Known rows, with every step that occurs:
tekap -> lolu: -5.09 +0.87 +1.81 +3.32 -3.92 +1.62 -2.89 +4.69 +2.87 -2.80 +5.31 +2.24 +1.64 -1.31 +0.38 +1.42 -1.66 -1.79 +2.08
tekap -> rizafek -> nopa -> lolu -> peliz: -2.23 -1.37 -8.59 +0.81 +0.68 +4.61 -0.64 -0.36 -0.29 +0.71 -0.40 +0.90 -2.92 -2.88 +0.46 -2.38 -1.84 +2.49 +3.94
tekap -> lolu -> peliz: -2.72 -0.64 -0.41 +2.39 -0.36 +2.21 -2.23 +2.97 +2.65 -0.15 +1.71 +1.83 +0.14 -0.68 +0.62 +2.83 -0.19 -0.85 +1.71
lolu -> peliz -> tekap -> rizafek: -3.05 +0.37 -1.55 -0.74 -1.25 +1.73 -1.96 -0.16 +3.08 +0.36 +0.58 +0.29 -1.38 -1.47 -2.22 -0.17 -1.98 -1.45 +2.72
kupe -> tekap -> lolu -> peliz -> rizafek -> nopa: -1.65 -1.99 +1.33 +0.14 +0.63 +0.20 -4.13 -1.72 -0.87 -0.25 +0.22 +1.95 -2.11 +0.33 +2.73 +0.83 -2.04 +0.32 +0.89
peliz -> rizafek: -7.01 +0.34 +2.63 -0.81 -2.72 -4.52 -1.69 +0.97 +4.87 -3.37 +1.70 +4.85 +0.90 -1.61 -2.84 -1.61 -0.83 -2.35 -2.13
balu -> lolu -> peliz -> tekap -> rizafek: -2.01 +1.74 +0.81 +0.25 -0.83 -2.11 -2.48 -1.76 +4.94 -3.88 -0.13 -0.79 -1.30 -0.79 -3.81 -1.67 -0.70 -2.01 +2.81
rizafek -> lolu -> peliz -> nopa -> tekap: +2.79 +1.72 +3.56 -1.05 +3.82 -1.43 -1.03 +1.99 -0.44 +1.43 -1.51 -0.42 -0.03 -0.04 -3.45 -0.02 +1.26 +0.13 -0.24
peliz -> tekap -> rizafek -> nopa -> lolu: -2.89 +1.90 -3.13 +0.43 -3.78 +2.66 -2.77 +0.04 -0.57 -1.57 +1.54 -2.23 -1.86 -2.99 -0.07 -4.69 -4.67 +1.48 +3.69
sapep -> peliz -> nopa -> lolu: -0.07 -1.26 +1.36 +0.50 -0.29 -7.37 -3.00 +1.56 +1.81 -0.32 -2.19 +0.79 +0.53 -5.44 -1.52 -0.68 +1.58 -1.10 -5.15
kupe -> tekap -> rizafek -> lolu -> peliz: -1.72 -2.41 +0.21 +0.26 +0.95 +3.64 -1.85 +3.55 -1.16 +0.42 +4.38 +3.08 -2.32 +0.67 -0.83 +1.50 +1.10 -2.27 +4.27
peliz -> nopa -> tekap: -2.52 +1.53 +3.91 +0.23 -1.41 -1.57 -2.10 +2.31 +1.44 -1.58 +0.79 +0.89 +1.11 -1.48 -3.02 -1.59 -1.25 -1.25 -2.00
balu -> lolu -> peliz -> tekap: -1.49 +1.72 +5.53 +0.28 +0.03 -4.54 -2.56 -1.93 +5.76 -3.22 -2.07 -0.62 +0.37 +0.54 -4.34 +0.08 +1.93 -3.05 -0.98
sapep -> peliz -> tekap: -2.11 -1.26 +5.12 -0.28 -0.76 -4.69 -2.61 -0.28 +3.98 +0.06 -0.09 +1.35 +2.34 -4.36 -3.32 +1.35 +1.57 -3.94 -2.96
rizafek -> nopa: -5.77 -0.31 +0.38 +1.23 -2.28 +1.05 -0.73 -1.19 +1.97 -1.04 +3.06 +3.71 +2.05 -2.52 -1.28 -0.68 -1.30 -2.19 +0.09
rizafek -> nopa -> lolu: -4.28 -0.04 -1.59 +1.75 -2.08 +1.47 -1.41 +1.02 +0.55 -1.39 +1.06 +1.22 +0.19 -2.36 -0.32 -2.38 -0.94 +0.42 -0.16
tekap -> rizafek -> nopa -> lolu: -4.57 +0.17 -6.45 +1.55 -2.97 +3.85 -1.49 +1.41 -0.27 -2.11 +3.20 +1.39 -1.57 -3.54 +0.20 -4.13 -3.44 +1.62 +4.05
kupe -> tekap -> lolu -> peliz: -2.39 -3.02 +2.55 +2.79 -0.48 +3.48 -4.03 +3.86 +0.21 +0.10 +2.61 +1.95 -1.03 +1.33 +2.09 +4.10 +0.45 -2.07 +1.25
kupe -> tekap -> rizafek -> lolu -> peliz -> nopa: +0.49 -0.80 +2.32 -0.73 +0.68 -0.84 -3.08 +1.83 -2.17 +0.96 +2.81 +1.66 -2.60 +0.00 -0.76 +0.56 -0.58 -2.15 +2.28

Rows:
-0.04 +0.28 +1.74 -0.59 +2.13 -0.63 -1.46 +0.55 +1.48 +1.23 -2.71 +0.40 -0.30 -1.06 -2.94 -0.10 +0.23 -0.41 -2.10 | lolu -> peliz -> nopa -> tekap
-4.83 -1.59 +4.72 +3.58 -4.15 +2.59 -4.75 +5.57 +0.24 -2.62 +6.17 +2.51 +0.37 +0.53 +1.86 +2.46 -0.92 -3.05 +1.36 | kupe -> tekap -> lolu
-1.74 -1.44 -4.09 +0.88 +1.52 +2.19 -0.55 -0.66 +0.71 +1.15 -2.53 +0.81 -1.32 -1.50 -0.02 -0.67 +0.56 +1.21 -0.33 | rizafek -> nopa -> lolu -> peliz
-0.13 -0.97 -0.96 -0.44 +1.02 -1.98 -2.38 +1.15 +0.70 -0.56 +0.54 +1.21 +0.31 -6.23 -2.80 -1.90 -1.08 -0.56 +0.44 | sapep -> peliz -> nopa -> tekap -> rizafek
-1.88 +0.40 -1.35 -0.10 +0.87 -0.75 -2.45 -2.59 +1.58 -0.33 -0.89 +1.85 -0.95 -1.48 +1.27 -0.46 -2.70 +1.47 +1.91 | tekap -> lolu -> peliz -> rizafek -> nopa
-4.32 +0.77 -1.25 -0.59 -1.81 -3.16 -1.96 -0.64 +1.41 -2.76 -0.84 +1.88 -1.16 -2.35 -0.61 -4.47 -1.95 +1.54 -1.49 | peliz -> rizafek -> nopa -> lolu
-2.73 -1.97 +3.30 +0.41 -0.23 -0.85 -4.61 +2.14 +1.32 -1.19 +0.57 +2.63 -2.18 +1.29 +1.72 +1.98 -0.35 -0.93 +0.07 | kupe -> tekap -> lolu -> peliz -> rizafek
+0.17 +1.58 -0.67 -1.01 +0.86 -2.15 -1.42 +0.94 +0.42 +0.83 +1.63 +1.48 -1.16 -1.92 -2.08 -0.57 -1.29 -0.99 +3.05 | tekap -> rizafek -> lolu -> peliz -> nopa
-1.49 -0.77 -1.57 -2.01 +3.67 +0.53 -0.29 -3.19 +1.43 +0.36 -3.94 +1.93 -0.96 -1.15 -2.43 -2.40 -0.68 +1.78 -0.26 | lolu -> peliz -> rizafek -> nopa -> tekap
-4.37 -1.06 +0.46 -1.73 +0.73 -3.55 -1.03 -0.86 +5.10 -0.82 -1.91 +4.42 -0.61 -0.99 -2.68 +0.09 +0.73 -1.64 -2.20 | lolu -> peliz -> rizafek
-3.62 -0.13 +0.36 +1.03 -0.19 +3.84 -0.29 +0.24 +0.38 -1.19 +1.75 +1.75 +1.47 -1.72 -2.28 -1.86 -1.12 -0.32 +1.17 | rizafek -> nopa -> tekap
-2.53 +0.08 +3.01 -0.70 -0.22 -0.89 -1.87 -0.52 +3.96 +1.00 -1.37 +0.27 +0.21 -0.31 -2.60 +1.51 +0.53 -2.65 -1.32 | lolu -> peliz -> tekap
-0.16 -0.79 -3.65 -0.08 -0.66 -0.47 -2.74 -1.37 -0.41 -0.03 -0.59 -1.74 -1.18 -6.38 -0.51 -3.19 -2.27 +1.09 +1.89 | sapep -> peliz -> tekap -> rizafek -> nopa -> lolu
-2.60 +1.53 -0.95 +0.73 -0.24 +4.38 -0.48 +5.81 -0.43 -2.48 +6.05 +1.76 -0.11 -1.17 -3.51 -2.60 -1.07 +0.12 +5.81 | nopa -> tekap -> rizafek -> lolu
-4.35 +1.94 +4.39 -1.49 -1.19 -5.54 -1.37 +2.31 +3.13 -3.23 +3.17 +4.11 +0.98 -0.76 -3.45 -1.77 +0.17 -2.13 -0.23 | peliz -> rizafek -> lolu
-0.03 +0.12 -3.18 -0.20 +3.30 +5.32 +0.21 +4.18 -0.26 +0.12 +2.46 +1.21 -1.46 -0.50 -3.45 -0.83 +0.47 +0.92 +5.75 | nopa -> tekap -> rizafek -> lolu -> peliz
-5.01 +0.07 -2.72 +1.16 -1.90 +5.33 -1.08 +4.29 +1.75 -2.71 +4.47 +2.49 -0.26 -2.03 -2.78 -2.57 -2.16 -0.39 +4.00 | nopa -> tekap -> rizafek
-4.26 -1.06 +2.21 +1.11 -2.60 +2.42 -2.50 +5.32 -1.36 -2.25 +7.96 +3.63 -0.92 +0.04 -1.08 -0.15 -0.67 -3.30 +4.32 | kupe -> tekap -> rizafek -> lolu
+0.38 -0.27 -2.21 +2.02 +2.56 +6.89 -1.42 +0.55 -0.97 +0.87 -0.19 -0.59 -0.12 -0.67 +0.94 +0.67 -1.56 +2.39 +3.95 | rizafek -> nopa -> tekap -> lolu -> peliz
